Each row was made from one small tree. The marks that hang from a mark follow it in brackets, in alphabetical order. Every link used is in the known rows. Write each row's tree.
Known rows:
seme{kaze meduf voson}: -319 -169 -212 -22 -130 -251 -56 -67 57 -217 111 57 104 163 -47 -37 87 -22 -112 27 -150 -139 131 182 26 -229 -19 -96 4 -142 143 -21 -115 133 -8 159
meduf{mera}: 66 150 39 44 -122 67 -95 48 -83 -175 145 -134 -42 60 25 -9 2 198 -107 76 -11 50 65 -46 -4 -18 -88 -55 -47 -269 -367 -223 -65 539 106 -10
dabur{mabi{kaze{seme}} raketur}: 243 3 38 16 172 -65 35 25 172 22 -113 67 99 85 -10 -36 -187 113 49 -19 57 185 74 -23 35 -20 38 93 -29 325 148 181 12 -214 182 -131
meduf{mera{kaze} seme}: -78 77 -55 -15 -236 17 -171 -11 -259 -37 319 -225 54 7 6 -47 54 -36 -97 5 73 -99 0 -118 -63 -100 89 178 -41 -481 -294 -42 -336 518 18 -96
subo{voson{mera{kaze meduf{seme}}}}: -385 -274 -152 -2 -115 118 -117 -73 -323 222 -150 -190 101 -66 -108 230 143 -250 -238 -23 155 -498 -240 -242 -152 -11 -43 240 -25 -297 45 17 -291 144 22 -146
miba{raketur{dabur{mabi{kaze} zemim}}}: 234 70 139 -24 65 176 133 -73 124 220 94 87 -171 -246 1 -99 24 -222 260 -42 21 338 29 60 104 137 182 -104 114 236 101 87 84 -461 -305 278
dabur{mabi raketur zemim}: 88 96 180 -20 46 -90 181 122 -153 195 -93 107 -135 -23 75 -94 8 205 164 17 -18 238 19 -68 72 -5 196 -128 35 390 224 104 87 -299 -212 176
dabur{mabi raketur{miba}}: 239 50 156 -12 39 -13 109 21 -53 -137 105 165 -191 -47 144 -105 -25 15 194 24 -7 -55 -88 76 115 22 -20 -76 47 390 -85 -198 91 -104 -24 105
subo{voson}: -22 9 31 28 18 98 -96 5 35 -256 -296 6 120 64 -89 182 49 196 -116 184 -15 -115 28 -51 0 -12 -232 -200 -69 74 -64 -189 109 354 127 -16
mera{kaze meduf}: -186 -36 -68 48 -130 -286 -68 19 -43 349 161 -86 116 93 4 101 30 205 -134 -54 -74 -124 -62 -16 -47 -140 -60 27 -31 -74 -21 129 93 130 117 -97
meduf{mera{voson} seme}: -115 -11 -98 -20 -150 154 -113 65 -236 -303 219 -306 71 83 -5 12 47 -147 -78 86 105 -76 13 -5 -61 -31 -9 66 -36 -620 -421 -225 -258 332 78 -134
zemim{dabur{mabi{kaze} raketur{miba}}}: 126 84 74 -58 151 -2 187 14 85 -40 164 223 -123 -57 117 -106 -142 -141 387 -72 -10 -74 -164 93 48 -88 157 -15 -18 611 347 44 45 -359 -98 207
miba{raketur{dabur{zemim}}}: 184 294 218 -52 -18 187 45 -40 -59 -10 26 33 -237 -324 36 -3 98 -106 167 61 -35 249 -20 57 53 224 -14 -185 152 -96 -353 -196 198 -89 -266 165
mabi{dabur kaze{seme}}: 171 150 -24 44 125 -25 -117 16 235 -61 -221 33 233 139 -49 -57 -95 249 -92 -8 -50 8 255 50 41 174 -178 13 -135 -92 103 40 138 225 291 -267
kaze{seme{voson}}: 3 5 -42 0 43 22 -108 49 179 -384 -189 -25 180 137 -75 96 -109 142 -149 110 -44 205 107 71 -35 16 -206 -48 11 -234 -315 -79 117 234 193 -219
dabur{mabi raketur}: 180 39 128 38 26 -75 93 74 -28 -12 -48 98 -96 62 86 -10 -40 221 97 32 -19 65 61 -18 86 -60 48 -141 5 308 108 -48 90 -7 -4 77
voson{mera}: 90 82 50 91 -50 127 -67 41 13 -171 -212 -125 -130 -65 -27 48 12 156 -170 70 1 43 58 -183 -7 66 -90 -44 14 -245 -167 -232 89 483 9 -48
dabur{mabi{kaze{seme}} zemim}: 99 -23 30 20 131 16 80 67 142 235 -245 -40 143 44 -114 -44 -178 172 7 -9 1 484 145 -83 -17 68 147 41 -37 154 204 314 -6 -276 24 -65
mabi{dabur kaze{seme{meduf voson}}}: -83 -45 -185 7 109 -85 -34 -22 231 -172 -63 111 283 248 -73 -68 7 -88 -140 -66 -78 -188 231 218 -3 110 -118 35 -90 -213 302 71 -62 9 222 -223
meduf{mera seme}: -17 136 25 8 -179 190 -104 45 -236 -243 190 -287 -22 24 -24 -53 -5 65 -59 77 71 -20 89 -72 -28 38 4 57 -25 -635 -474 -325 -318 617 99 -56
miba{raketur{dabur{mabi zemim}}}: 196 108 238 -22 -10 214 143 -23 -54 141 -4 88 -255 -271 56 -33 55 -112 254 7 -5 258 25 36 72 193 109 -186 151 110 -112 -49 119 -309 -329 259
kaze{seme}: 116 145 63 50 19 42 -100 53 103 -212 -252 -100 124 65 -66 112 -159 342 -152 108 -26 210 155 -37 -44 86 -202 -26 -17 -259 -379 -148 120 416 253 -282
seme{kaze meduf{mera} voson}: -332 -169 -236 -46 -207 -158 -90 -80 -94 -195 310 5 44 166 -4 -95 131 -165 -121 -17 -69 -220 56 159 -21 -255 29 36 -20 -283 -25 -9 -360 193 -1 166
mera{kaze meduf voson}: -278 -178 -194 21 -109 -311 -70 35 -35 289 175 -94 196 175 27 173 97 -7 -130 -42 -34 -204 -145 43 -92 -201 -61 31 -37 -61 20 237 143 -165 91 -174
subo{voson{mera{kaze{seme{meduf}}}}}: -194 -223 -139 19 12 87 -109 -123 -103 -61 -369 10 133 -7 -116 246 70 -220 -338 4 108 -386 -135 -188 -213 22 -149 268 -56 -61 49 80 -186 181 109 -333
miba{raketur{dabur{mabi{kaze}}}}: 315 15 103 35 44 199 43 -108 232 34 156 64 -127 -163 10 -35 -27 -202 210 -30 25 145 80 108 106 83 32 -106 88 173 -33 -19 107 -184 -102 192
mera{kaze}: 39 94 -17 35 -104 -190 -130 10 47 25 40 -17 93 62 4 56 12 241 -101 45 -71 55 36 -66 -9 -132 -40 -51 -38 -7 -47 79 161 333 27 -67
miba{raketur}: 258 229 128 48 -117 80 -83 7 40 -153 12 -3 -84 -80 28 3 18 90 2 105 -78 76 82 19 111 126 -180 -166 66 -141 -450 -289 194 464 19 -3
mera{meduf}: -114 28 6 74 -69 -123 4 70 -9 168 15 -125 45 105 -31 111 -20 299 -119 9 -72 -20 28 15 2 17 -150 -104 0 -202 -186 -158 80 246 187 -67

Which tree is each row?
-122 22 -101 34 -222 -158 -65 -36 -164 72 369 -68 14 94 39 -25 116 -36 -150 -58 -26 -200 7 -4 -94 -136 51 131 -61 -241 -44 34 -250 385 22 -54 : seme{meduf{mera{kaze}}}
-325 -179 -245 -27 -191 -194 -81 -57 -160 -104 298 -89 61 182 29 -20 153 -172 -143 3 -24 -283 22 125 -75 -240 9 45 -59 -267 -51 18 -290 109 61 35 : seme{kaze meduf{mera{voson}}}
-154 -64 -125 -5 -69 53 -46 -10 -48 -316 105 -78 105 170 -40 19 -15 -127 -200 15 12 -44 49 116 -115 18 -123 127 -13 -488 -339 -119 -292 295 181 -200 : kaze{seme{meduf{mera} voson}}
127 3 99 -64 146 121 155 -70 135 102 142 76 -160 -220 -5 -159 -15 -202 274 -40 33 253 -52 121 53 104 181 -72 70 316 160 32 59 -592 -266 284 : raketur{dabur{mabi{kaze} zemim} miba}
-234 -197 -118 45 -55 39 -16 29 -12 -2 -82 -104 -30 50 -37 74 56 -79 -193 -25 -12 -102 -115 -46 -30 -22 -98 27 51 -311 -75 -94 17 74 20 -17 : seme{voson{mera{meduf}}}
259 267 55 -55 126 -87 2 -29 91 -125 168 228 -50 -9 141 -255 76 -64 161 -48 -41 -291 -23 186 190 147 -110 -44 -56 326 142 -157 184 -88 84 26 : mabi{dabur{raketur{miba}} kaze}
151 343 178 -102 71 -116 94 59 -213 7 -3 254 -183 -104 183 -252 165 32 202 -3 -77 -167 -66 114 160 255 -35 -124 1 250 51 -187 209 -216 -168 82 : mabi{dabur{raketur{miba} zemim}}
38 33 168 -8 59 89 159 35 -6 126 -105 28 -160 -132 3 2 2 138 168 14 -12 304 91 -1 -1 54 155 -196 64 122 141 36 95 -315 -254 228 : raketur{dabur{mabi zemim}}
-91 -151 -98 -8 159 102 58 67 317 -126 -189 86 223 174 -89 76 -264 -31 128 -38 -26 222 61 58 -90 -137 101 18 -54 151 353 326 0 -253 57 -18 : zemim{dabur{mabi{kaze{seme{voson}}}}}
-280 -291 -139 13 18 58 -151 -70 -124 251 -377 -47 179 -8 -104 319 36 -116 -336 -24 131 -369 -269 -242 -196 13 -213 290 -45 -54 -42 191 -79 25 222 -348 : subo{voson{mera{kaze{seme} meduf}}}
-270 -207 -198 2 -37 -262 -118 39 -21 242 -2 -119 301 176 -4 235 -28 -6 -198 -40 15 -87 -132 16 -152 -107 -152 182 -38 -180 -171 310 91 -202 268 -438 : mera{kaze{seme} meduf voson}
-305 -244 -221 -8 -127 -79 -55 -104 0 -213 -43 13 -35 41 -48 -42 138 -219 -193 -14 -67 -219 47 15 -14 -171 22 46 33 -248 169 -23 -191 176 -96 145 : seme{kaze meduf voson{mera}}
278 43 180 33 -30 207 47 -63 79 -78 64 81 -219 -191 61 50 12 -86 188 18 -3 66 75 91 89 146 -58 -179 121 47 -248 -188 139 -22 -138 159 : miba{raketur{dabur{mabi}}}
211 82 107 -73 137 -52 196 15 2 178 139 167 -140 -95 69 -249 -5 -143 269 -36 15 182 -128 47 137 33 216 -7 39 597 254 120 41 -557 -218 236 : dabur{mabi{kaze} raketur{miba} zemim}
197 321 87 -107 145 -121 84 17 -41 99 92 247 -90 -102 126 -329 124 -86 223 -55 -48 -90 -77 125 177 212 52 -40 -32 377 289 -20 163 -366 -133 121 : mabi{dabur{raketur{miba} zemim} kaze}
-178 -127 -99 52 -60 -78 -116 -19 -81 328 -153 -144 70 -13 -31 175 -60 29 -283 -103 56 -129 -142 -202 -160 22 -101 310 -4 -283 -170 188 -30 110 186 -367 : voson{mera{kaze{seme} meduf}}
-98 -57 -151 -48 -97 -49 -213 -28 -10 -205 160 -19 190 125 -3 47 -14 -92 -181 6 35 25 -73 -17 -106 -147 -85 204 -36 -276 -304 226 -125 214 137 -238 : meduf{mera{kaze{seme{voson}}}}
216 9 50 31 88 -98 81 29 145 83 59 90 3 65 30 -88 -67 103 132 -10 8 123 64 7 111 -109 124 -53 -20 452 333 125 53 -189 33 121 : dabur{mabi{kaze} raketur}
180 -84 -7 80 116 27 -10 21 264 9 -168 -38 181 122 -104 30 -230 192 -48 5 14 278 202 -44 -6 -7 -1 39 -63 75 69 173 16 54 223 -141 : dabur{mabi{kaze{seme}}}
-297 -268 -127 30 -61 6 -107 -62 -152 269 -199 -42 84 -18 -59 248 154 -113 -270 -26 77 -448 -261 -221 -119 -77 -122 133 -56 42 128 132 -28 39 38 -94 : subo{voson{mera{kaze meduf}}}
171 -53 46 51 117 81 51 -57 297 -4 58 5 -27 -35 -48 -4 -69 41 132 -26 25 187 138 72 29 -43 79 -104 7 192 206 43 63 -201 -24 177 : raketur{dabur{mabi{kaze}}}
103 33 184 -55 78 135 175 -19 -33 16 28 79 -255 -220 56 -87 25 -87 257 6 7 185 -54 91 29 160 91 -143 101 155 -51 -129 90 -446 -307 247 : raketur{dabur{mabi zemim} miba}
-67 -113 -136 8 -104 -23 -139 -26 50 -164 -25 15 12 2 -16 44 95 -145 -191 2 -14 -33 -83 -131 -24 -157 20 70 16 -107 42 118 84 181 -134 -17 : seme{voson{mera{kaze}}}
165 101 188 -67 54 -34 195 62 -187 80 37 186 -234 -118 128 -170 31 -29 252 9 -15 139 -135 28 105 81 131 -77 72 430 44 -62 73 -377 -235 201 : dabur{mabi raketur{miba} zemim}
82 -2 79 -23 208 117 97 -14 180 182 -175 -8 38 -102 -91 -3 -141 16 113 -41 69 467 98 -1 -58 99 160 47 35 150 187 262 0 -526 -64 9 : raketur{dabur{mabi{kaze{seme}} zemim}}
163 -19 147 -2 53 158 83 -56 96 -219 96 83 -216 -147 69 -7 -22 -53 192 22 13 4 -12 137 43 104 -59 -145 83 117 -198 -269 112 -119 -82 165 : raketur{dabur{mabi} miba}
-190 -109 -95 62 -125 -126 -74 -13 -112 362 19 -117 -34 -19 3 98 64 26 -217 -95 6 -200 -149 -183 -85 -80 -22 170 0 -158 15 113 26 175 19 -121 : voson{mera{kaze meduf}}
67 4 83 -10 137 53 142 -10 158 216 1 9 -70 -125 -60 -83 -12 11 188 -33 19 380 91 21 25 6 249 -123 32 270 325 196 54 -503 -232 257 : raketur{dabur{mabi{kaze} zemim}}
141 68 80 -18 125 -110 170 67 16 284 3 95 -37 -10 15 -159 -19 70 193 -32 2 304 14 -49 102 -51 280 -63 -3 523 459 259 50 -462 -173 223 : dabur{mabi{kaze} raketur zemim}
62 90 58 2 139 -51 163 70 126 64 34 142 -28 55 54 -16 -160 75 301 -68 -18 30 -26 11 28 -186 226 -68 -54 537 529 190 50 -275 -82 179 : zemim{dabur{mabi{kaze} raketur}}
-214 -72 -28 55 -124 137 -11 40 -241 92 -81 -324 -79 -60 -82 66 0 -26 -177 -25 76 -179 -34 -168 -72 130 -17 147 42 -654 -262 -280 -230 347 79 -118 : voson{mera{meduf{seme}}}
267 248 51 -70 194 -45 -51 -38 111 -166 1 220 51 19 103 -192 -43 -61 83 -46 9 -220 -12 157 112 239 -184 109 -62 226 -10 -103 137 -118 226 -232 : mabi{dabur{raketur{miba}} kaze{seme}}
38 117 149 0 59 -20 175 128 -54 -23 -80 160 -115 49 116 65 -138 190 285 -18 -46 -17 -27 -14 -1 -126 144 -132 -22 397 302 32 85 -125 -97 150 : zemim{dabur{mabi raketur}}
-316 -232 -68 27 -62 296 -53 -13 -283 37 -297 -245 24 -56 -143 218 87 -150 -221 48 147 -441 -157 -198 -106 119 -125 129 -3 -417 -139 -265 -290 236 94 -107 : subo{voson{mera{meduf{seme}}}}
-267 -100 -167 -75 -139 -71 -158 -31 -37 -343 50 -79 147 84 -78 -50 33 -32 -41 89 -57 -23 138 70 48 -198 20 -28 38 -429 -76 -80 -200 247 -24 132 : meduf{seme{kaze voson}}
